What can hang from each mark
C: K
U: T
B: M T
D: A E J T
L: E R
J: D
E: D
R: X
T: B D U
K: C R
M: B

Every row comes from one small tree of marks. The marks that hang from a mark follow it in brackets, in alphabetical order. Every link used is in the known rows. Which tree was each row made from?
Known rows
T(D(A E J) U): [3,4,0,-17,-18,-16,-8,2,0,-2,-4,-4,1,-10,-7,4,-2,-30,-6,1,7,-29,21,10,3,-16,-3,-9,4,-8,-4,13,-1,15,5,5,-17,-9,-4,3,-13,23,4,-3,-12,22,27,-11,6,9,-9,-6]
K(C R(X)): [-6,1,3,41,8,-2,-16,4,8,-7,20,3,-9,9,9,7,9,-7,30,-5,-9,6,7,-8,-9,-6,5,-9,1,-7,-7,-5,-7,-3,-6,1,16,8,-20,-11,18,9,9,1,4,-14,-19,-11,-3,-15,-4,3]
M(B(T(D))): [-6,0,-12,14,-5,-9,2,15,3,-18,-13,12,1,5,8,0,7,4,14,0,-12,17,12,7,10,6,-3,3,0,7,2,-8,4,-15,-10,-2,1,4,4,4,-5,-5,0,-4,10,-33,-7,10,-3,-14,0,13]
U(T(B D(A))): [4,0,-7,-22,9,13,-5,-2,-2,-1,-4,6,1,2,0,5,3,-5,-1,3,-6,0,6,3,-5,-20,-3,-18,-8,-1,3,-8,0,-14,0,3,-1,2,3,34,-10,19,4,-8,5,-23,1,-8,-2,-4,6,3]
J(D(A T)): [5,-1,8,-21,17,-6,16,-17,0,9,6,-15,17,0,-7,-1,-9,29,-4,-1,-8,1,2,-1,-1,24,-2,-6,6,7,27,2,4,-3,5,0,-15,-3,1,11,6,7,-3,5,-3,10,-14,3,3,0,1,-2]
E(D(T)): [-1,7,4,10,18,0,13,-1,-2,12,2,-8,9,3,-6,-3,-5,20,-21,-5,2,13,-20,-2,5,30,2,5,2,4,18,1,-5,-1,2,-3,5,1,10,-6,16,-17,-7,6,-1,12,0,15,-1,-7,2,4]
C(K): [-4,-6,-8,16,6,8,-5,4,-3,0,11,9,-10,-4,12,-10,-2,-4,-12,0,1,12,4,-4,-7,1,3,3,-1,-2,-19,12,-4,-2,5,-4,3,10,2,-13,4,3,2,-3,-4,-1,-9,-2,2,9,-1,3]
E(D): [-4,-4,1,19,9,-4,1,5,-2,13,4,4,-4,9,-2,4,1,1,-23,-5,-1,6,-5,-7,9,27,3,4,-2,3,3,3,-9,-16,0,-8,9,3,6,-16,13,-32,-8,-2,0,7,3,6,0,-2,2,4]
E(D(A J T)): [6,10,4,0,21,0,21,-10,0,13,1,-11,8,-10,-12,0,-8,4,-13,-4,8,-11,-30,-4,2,17,-2,-9,6,11,14,8,5,9,8,2,-14,-6,-8,1,21,8,-3,10,-10,32,3,5,0,6,-9,-7]
M(B(T(U))): [-8,3,-17,10,-8,-1,12,12,4,-19,-4,16,-12,-5,13,-13,2,-8,14,-1,-10,14,6,1,-1,-15,-2,13,-2,-2,-23,-4,7,5,-13,-4,0,2,-15,8,3,-1,-1,-3,2,-29,-3,-9,-3,-4,1,15]
U(T(B D(A E))): [5,9,-1,-43,0,6,-6,-9,-3,-11,-7,2,13,0,-2,14,1,-10,30,5,-2,-14,15,10,-7,-16,-3,-18,-7,-6,17,-5,-4,-17,3,7,-4,0,2,29,-31,14,3,-10,-1,-28,9,-13,-1,-6,2,-5]
T(U): [-6,-5,-5,10,-4,3,-4,4,-2,7,9,9,-12,1,8,-6,-3,-12,-13,-2,-7,9,8,-5,-2,0,2,7,-3,-8,-27,6,-3,14,-3,-6,8,3,0,0,4,-2,-2,-3,-4,1,12,-7,3,5,1,11]
E(D(A)): [2,-4,6,11,17,-7,8,-4,-2,11,8,-5,-1,-1,-5,10,-4,3,-4,-3,-3,-7,-3,-6,6,31,0,-4,-1,4,15,1,-8,-23,2,-3,-3,-1,-6,2,14,-14,-7,-3,-8,14,3,-8,1,4,-1,0]
U(T(D(J))): [1,-3,-9,-8,-4,17,-18,5,-2,21,-4,10,3,5,0,-9,2,-15,-27,-5,-2,-1,-9,-4,-1,-5,-1,-14,2,9,1,5,8,21,6,-1,-7,4,20,-4,0,15,4,5,6,2,-6,11,1,-5,-1,3]
C(K(R)): [-6,-14,-3,32,9,8,-17,8,1,-13,18,9,-12,4,8,-17,2,1,-13,-4,2,24,1,-10,-12,-11,4,-3,3,-9,0,10,-2,2,-2,1,7,8,-4,-14,4,0,2,0,-2,13,-27,-6,-2,-3,-5,5]
L(E R): [0,-8,5,13,-11,6,-7,-6,0,29,16,2,-5,5,16,7,-6,1,-15,-2,-7,16,-4,-15,-1,31,6,3,4,1,-19,-9,0,18,-11,-6,10,4,-6,-22,-12,-27,-8,-3,-1,20,-14,3,3,15,4,-7]
M(B): [-4,-8,-13,4,4,0,17,6,-1,4,4,14,-10,13,13,1,3,-13,25,1,-3,18,2,-5,-1,23,2,5,-2,-1,-22,-2,-1,-9,-8,-7,5,6,0,-13,-3,-17,-7,-6,3,-21,3,-4,-2,4,-5,8]
B(M T): [-3,-12,8,21,-3,19,-23,4,-1,-2,0,9,-7,4,-3,-5,5,17,17,5,-8,6,-25,-9,0,26,0,11,-5,8,3,1,8,-1,2,-2,1,9,9,-13,14,-17,3,6,13,-23,-23,3,-1,-10,-2,8]
T(D(A E)): [3,0,12,-19,-3,-16,-11,-10,-3,-3,1,-9,17,0,-4,20,-3,-8,19,4,-3,-17,22,10,4,36,-2,-9,0,-5,24,2,-8,-15,6,4,-9,0,9,11,-21,-2,0,-6,-5,1,14,-6,5,1,-6,-4]
T(B D(J)): [-4,-8,-11,2,-4,1,0,17,-1,-6,-12,17,-11,15,4,1,14,-34,-18,3,6,-1,5,4,5,-32,-1,-9,-3,0,-27,6,-1,1,-2,-3,11,0,9,-12,-3,3,2,-6,7,-11,29,12,-2,4,-5,-3]
L(E(D) R(X)): [1,5,3,29,-2,-14,-4,0,4,26,12,-7,-7,1,8,10,0,6,-17,-9,1,3,0,-12,7,14,7,14,8,0,-3,-20,-13,-12,-9,-5,27,-2,-11,-19,9,-42,-5,1,-1,30,-23,0,-2,10,16,-9]
U(T(B D(E J))): [1,6,-9,-31,-12,15,-11,0,-3,-4,-13,15,5,6,0,1,9,-32,7,2,11,-14,3,6,-5,-36,-2,-14,-3,-4,0,3,1,5,4,4,0,1,13,-6,-28,13,5,-3,6,-24,18,3,-2,-4,-2,-8]
C(K(R(X))): [-5,-4,-5,38,13,-2,-18,7,3,-19,20,9,-14,0,8,-14,5,-6,9,-6,1,13,2,-7,-15,-23,5,2,7,-12,-3,0,-7,-5,0,3,21,6,-11,1,15,1,9,4,-1,8,-34,-13,-5,-4,0,3]
B(M T(D U)): [-6,-11,-1,23,-21,3,-35,22,3,-12,-12,2,-12,1,-4,-14,8,15,-22,3,-5,7,10,4,8,-12,-1,15,-5,1,-1,-4,6,4,1,1,0,0,10,0,13,0,6,2,11,-7,-12,4,0,-12,7,16]
B(T(D)): [-6,-3,4,13,-4,-1,-15,7,0,-9,-5,7,10,-1,3,0,4,4,-7,-1,-16,9,5,3,9,13,-3,0,0,8,14,-3,2,-2,-2,-3,3,7,14,8,3,-4,3,0,10,-22,-8,15,1,-15,3,9]
M(B(T(D(A) U))): [-3,4,-14,-1,-7,-16,7,14,5,-27,-14,3,-5,-10,6,-5,1,-1,2,1,-14,7,27,11,7,-21,-5,2,-2,0,-2,-8,8,-6,-9,2,-11,-3,-20,37,-1,20,2,-7,-1,-16,-1,-14,-2,-4,2,14]
U(T(B)): [-1,2,-9,-14,9,30,1,-4,-3,6,3,18,-8,9,7,-3,3,-12,10,1,-2,11,-13,-7,-12,-19,1,-6,-10,-3,-20,-3,-1,-3,-3,-3,12,10,3,9,-8,1,0,-5,8,-38,0,-4,-5,-4,5,4]
T(B D U): [-8,-3,-13,6,-6,-4,-6,23,1,-16,-11,10,-17,10,8,-4,8,-18,-30,1,0,12,32,9,5,-48,0,5,-9,-12,-30,0,-8,1,-5,-4,19,-2,1,7,-6,8,0,-12,3,-12,31,1,-2,-1,7,9]
L(E): [-3,-10,2,0,-10,-7,8,1,-4,17,18,6,-1,0,18,5,-5,-1,5,-4,3,7,1,-13,-5,32,5,6,-1,5,-15,4,-3,4,-4,-9,7,9,11,-27,-7,-26,-4,1,0,3,2,4,4,6,5,-1]
R(X): [-3,2,-1,17,10,-3,-3,-4,-1,7,12,9,-2,3,4,5,2,-18,25,-4,-7,-2,-8,-7,-1,16,3,5,3,-6,-16,-4,-10,-7,1,-4,24,6,3,0,15,-14,3,1,3,-15,-5,-4,0,-1,3,2]

Write each row's tree
[-4,-14,6,24,-11,7,-34,14,0,-7,-11,4,-2,7,-5,-5,10,23,-1,5,-11,6,-2,1,10,19,-1,10,-4,8,16,-6,6,-11,4,1,-1,4,21,-9,9,-13,5,3,15,-16,-18,12,-1,-15,2,11]
B(M T(D))
[-4,9,-13,-5,3,10,21,3,0,-9,-2,5,-7,2,6,-10,-2,-4,-4,0,5,17,-4,2,-9,-37,1,8,-5,-13,-33,0,-1,18,-6,-2,15,-1,-8,12,3,9,-2,-2,-3,-13,18,1,-3,1,3,4]
D(T(B U))
[3,-4,3,10,13,-5,9,-2,-1,15,5,1,-6,-6,-6,3,-1,-16,-14,-3,8,-18,-16,-6,7,20,0,-9,2,9,4,12,0,-5,4,-2,-9,-4,-7,-8,17,-3,-4,2,-8,29,10,-4,1,11,-9,-6]
E(D(A J))
[-4,-20,-4,13,-5,6,-18,20,-1,-8,-13,7,-17,24,-1,2,16,0,-7,8,6,11,12,3,7,-16,2,7,-12,-5,-11,-5,-3,-20,1,-1,15,1,14,-21,-1,-14,1,-8,13,-17,13,9,-4,-5,1,6]
T(B(M) D)
[6,7,15,-39,7,-11,15,-27,-2,1,3,-19,28,0,-12,7,-11,28,19,2,-3,-13,5,5,-2,29,-2,-5,8,2,39,4,0,-9,7,4,-20,-4,6,6,-19,4,-3,3,-7,2,-9,0,4,-2,-2,-11]
J(D(A E T))
[4,1,9,-21,-8,-13,-9,-5,-2,-1,-2,-2,13,-2,-7,13,-1,-28,13,2,4,-29,9,6,5,15,-3,-17,4,0,11,10,0,2,9,5,-16,-4,5,-2,-16,9,3,-2,-8,14,21,-2,6,6,-13,-11]
T(D(A E J))
[0,5,-10,-5,11,19,25,0,-2,-1,-3,12,-2,7,4,-5,3,-20,11,2,8,6,-29,-1,-7,-26,0,-5,0,0,-30,7,6,22,0,-1,7,1,-2,-10,5,11,0,3,3,-14,19,13,-3,5,-9,-7]
D(J T(B))
[0,11,10,-12,-18,-14,-13,-4,1,-23,-7,-6,12,-19,-6,5,-4,-4,15,2,-7,-18,22,14,4,-4,-5,-2,1,-4,22,-1,0,-2,2,5,-12,-4,-6,31,-17,18,5,-3,-6,-8,4,-13,3,-8,2,2]
B(T(D(A E) U))
[0,7,2,-35,-2,-4,18,-12,-2,-14,-8,-3,16,15,-3,6,2,13,16,3,8,2,11,9,-3,-12,1,2,2,-6,17,1,-5,-15,0,-1,3,-2,7,-7,-26,-13,-4,-2,4,-23,8,9,-1,-6,3,-11]
J(D(E T(B)))
[4,13,-2,1,12,-4,21,-2,2,8,-1,-11,-2,-18,-9,-12,-9,-3,-33,-5,11,-12,-17,0,0,-17,-1,-2,5,4,-2,9,5,21,5,1,-16,-10,-14,9,25,20,-3,9,-14,42,12,-2,1,9,-3,-1]
E(D(A J T(U)))
[-6,-15,-12,16,-15,4,-18,28,3,-11,-16,7,-29,19,0,-9,14,-2,-28,6,8,9,25,6,5,-44,1,16,-13,-12,-27,-3,-3,-9,-3,-1,13,-3,10,-12,2,1,1,-8,10,-7,20,-1,-3,-1,6,11]
T(B(M) D U)
[-2,4,-2,7,-10,-5,-11,9,4,-11,-8,2,-2,-21,-3,-9,0,-19,-19,-2,-6,-17,6,5,6,-26,-7,-6,2,9,-7,7,12,19,0,3,-14,-5,-13,23,10,34,8,2,-5,8,7,-3,2,-1,-3,5]
B(T(D(A J) U))
[7,14,14,-29,10,1,10,-29,-5,2,10,-14,26,-12,-7,12,-14,8,44,3,-3,-11,-16,3,-9,38,-1,-10,2,-5,23,4,-1,6,6,6,-13,1,1,13,-16,4,-3,3,-10,0,-2,-7,4,2,-10,-9]
D(A E T)
[-1,7,-2,-5,4,-8,37,5,-3,3,-1,-5,2,2,9,5,-1,15,-9,-5,17,14,-7,-3,-5,-8,5,11,-3,6,-3,-5,-8,-11,-6,-4,13,1,5,-19,-2,-25,-6,2,1,7,13,15,-4,1,11,-6]
L(E(D(T(B))))
[5,-1,4,6,18,9,11,1,1,-6,-9,-12,-8,7,-14,5,2,30,6,6,11,2,-20,-1,1,-6,1,7,-8,1,12,-5,-1,-25,3,4,-1,-5,-7,2,18,-10,-5,0,2,5,0,-3,-6,-2,-1,-3]
E(D(A T(B(M))))
[6,-9,2,-17,12,8,13,-5,2,-6,-8,-11,-3,15,-11,-2,4,38,6,9,4,4,3,-1,-1,-11,-1,6,-5,3,13,-5,4,-19,4,2,-9,-5,1,-1,6,4,0,0,8,-5,-9,1,-3,1,1,-3]
J(D(A T(B(M))))
[0,9,0,16,-10,-5,7,2,4,26,4,-17,-3,-8,3,-9,-12,30,-60,-7,5,22,-3,-5,2,0,5,16,6,0,-8,-11,0,22,-11,-2,7,-7,-11,-8,2,-17,-11,4,-10,52,-11,7,1,10,14,-4]
L(E(D(T(U))) R)
[2,3,2,-25,-9,9,-25,-7,-4,7,-1,-1,17,2,-1,3,-1,-3,5,-1,-3,-2,8,4,-3,21,0,-7,-1,-2,23,0,-3,-1,6,2,-4,6,26,3,-27,-3,2,-1,3,-17,-5,2,2,-12,4,2]
U(T(D(E)))
[5,8,-5,-14,19,14,29,-11,-1,-1,-1,2,2,-3,-1,1,-3,-19,23,4,7,-7,-27,-1,-8,-23,-3,-13,0,1,-21,7,7,14,1,3,-6,-2,-13,8,5,26,2,2,-5,-3,20,-1,-2,10,-12,-9]
D(A J T(B))
[5,0,6,-19,0,0,0,-17,-3,9,10,4,7,-6,-4,12,-5,-32,38,4,4,-30,-12,-3,-5,25,-1,-15,4,-1,-1,14,1,9,6,3,-15,-2,-6,-8,-14,5,1,-1,-10,4,15,-14,4,11,-18,-14]
D(A E J)
[8,13,9,-30,6,4,13,-24,-3,6,7,-10,20,-14,-8,6,-12,-13,38,2,7,-22,-28,1,-9,23,-2,-16,8,0,7,13,6,21,7,7,-18,-3,-4,3,-11,15,0,7,-11,12,9,-3,3,9,-17,-14]
D(A E J T)
[-3,3,1,8,-6,-8,-10,4,2,-18,-4,-2,3,-18,-1,-3,-3,2,-16,-1,-16,-5,18,9,6,-10,-6,-3,-1,2,7,-2,5,6,-1,1,-9,-2,-7,36,6,21,5,-2,-3,-3,-4,-7,3,-6,5,10]
B(T(D(A) U))
[2,3,-1,30,-8,-11,-2,1,4,32,8,-1,-12,-2,8,3,3,-12,-26,-9,9,-8,-14,-13,5,-3,6,8,12,6,-16,-11,-5,4,-7,-3,20,-5,-16,-28,12,-32,-3,6,-1,42,-14,4,-2,18,7,-15]
L(E(D(J)) R(X))
[1,1,0,21,-7,-3,-10,-8,1,27,17,0,-7,1,16,9,-2,-6,7,-5,-8,6,-2,-13,-1,17,6,8,8,-3,-21,-19,-6,6,-10,-4,26,3,-12,-12,-2,-27,-3,2,0,15,-22,0,0,13,10,-8]
L(E R(X))
[3,16,5,18,1,-9,8,-8,4,22,8,-18,7,-6,4,4,-6,27,-18,-10,1,11,-15,-8,2,11,6,13,13,3,4,-23,-8,5,-8,-1,23,-2,-10,-7,12,-30,-6,9,-3,38,-28,10,-3,5,17,-10]
L(E(D(T)) R(X))
[7,5,1,-7,16,10,17,-16,-2,17,8,-4,10,-10,-3,-3,-11,-8,16,1,2,-7,-32,-3,-6,15,-2,-14,5,8,-5,11,10,28,5,3,-16,0,-6,3,13,24,1,9,-9,16,3,3,3,8,-13,-7]
D(A J T)
[2,2,1,-22,8,-9,16,-11,4,6,3,-15,9,-9,-7,-10,-11,29,-26,-3,-5,3,13,2,-1,-3,-2,3,4,2,11,3,4,7,3,-1,-17,-8,-7,21,6,20,-1,4,-8,18,-7,-5,3,2,7,2]
J(D(A T(U)))
[-1,-9,3,12,-13,0,-27,13,4,-15,-11,-6,-11,-11,-8,-8,2,19,-7,5,-9,-5,11,5,7,-7,-5,6,-5,3,9,-4,8,-1,3,4,-13,-3,-2,17,13,16,7,1,5,3,-14,-9,0,-7,3,13]
B(M T(D(A) U))
[4,-4,13,-30,0,-15,3,-20,-3,1,6,-7,16,3,-6,14,-4,6,18,2,-4,-21,20,0,2,28,-1,-5,4,-1,31,6,-5,-24,5,0,-15,-4,1,-4,-22,-10,-3,-5,-5,-2,-1,-11,5,2,-2,-11]
J(D(A E))
[0,-6,-2,2,5,22,1,3,-2,-3,-6,2,-9,16,-3,-6,5,17,17,7,8,18,-23,-3,-6,-5,2,11,-9,-5,-14,-3,2,1,2,0,9,3,7,-15,7,-5,-1,2,11,-17,1,8,-5,-3,-3,2]
D(T(B(M)))
[-7,10,-11,-8,-24,-17,-3,15,4,-33,-16,7,2,-6,5,-3,6,-6,12,1,-2,4,33,17,6,-18,-3,8,0,-7,2,-5,2,-6,-8,2,-5,-2,-1,9,-23,2,0,-6,2,-28,4,-4,-2,-11,2,11]
M(B(T(D(E) U)))
[0,-12,-2,-8,3,12,6,3,1,-6,-10,-4,-8,25,-6,-9,9,35,-8,6,8,13,-2,0,0,-16,2,16,-4,2,6,-3,2,-14,2,-2,3,-3,13,-20,5,-14,-1,2,15,-14,-8,14,-4,-6,5,-1]
J(D(T(B(M))))
[4,-6,16,-7,-14,-1,-33,-5,-1,-17,-9,-9,12,-6,-13,11,4,17,36,8,-7,-19,4,8,6,27,-4,0,-2,4,41,-3,4,-16,7,8,-17,-1,9,5,-12,-3,6,0,5,-14,-13,-8,1,-12,-4,0]
B(M T(D(A E)))
[-5,2,1,-9,-19,-16,-17,7,-2,-6,-5,-2,1,2,-2,3,0,-11,-14,-1,0,-5,32,10,5,-1,1,4,-1,-14,-3,4,-9,3,2,0,2,-1,11,-3,-20,-1,-1,-6,-3,4,24,-1,5,-4,2,4]
T(D(E) U)
[4,-14,6,14,-7,6,-26,7,2,-7,-11,1,-3,-6,-10,-5,7,1,2,6,-2,-18,-13,-1,8,6,-5,-5,1,14,13,3,15,2,7,5,-19,-2,4,-1,15,12,9,6,8,5,-13,2,1,-3,-10,1]
B(M T(D(A J)))
[7,7,6,-12,4,-13,31,-7,-2,20,7,-16,9,-18,2,2,-12,6,-12,-6,16,-12,-23,-8,-5,18,1,-4,7,18,11,7,4,11,2,0,-15,-5,-4,-15,11,-2,-3,11,-9,44,3,7,3,13,0,-13]
L(E(D(A J T)))
[2,12,-9,-14,12,7,25,-8,1,-10,0,-3,-5,-8,2,-3,-7,-3,8,3,2,5,-3,3,-9,-35,-2,-1,-5,-9,-25,-2,2,11,-4,2,0,-3,-17,32,3,28,0,-4,-8,-4,18,-12,-3,5,1,0]
D(A T(B U))
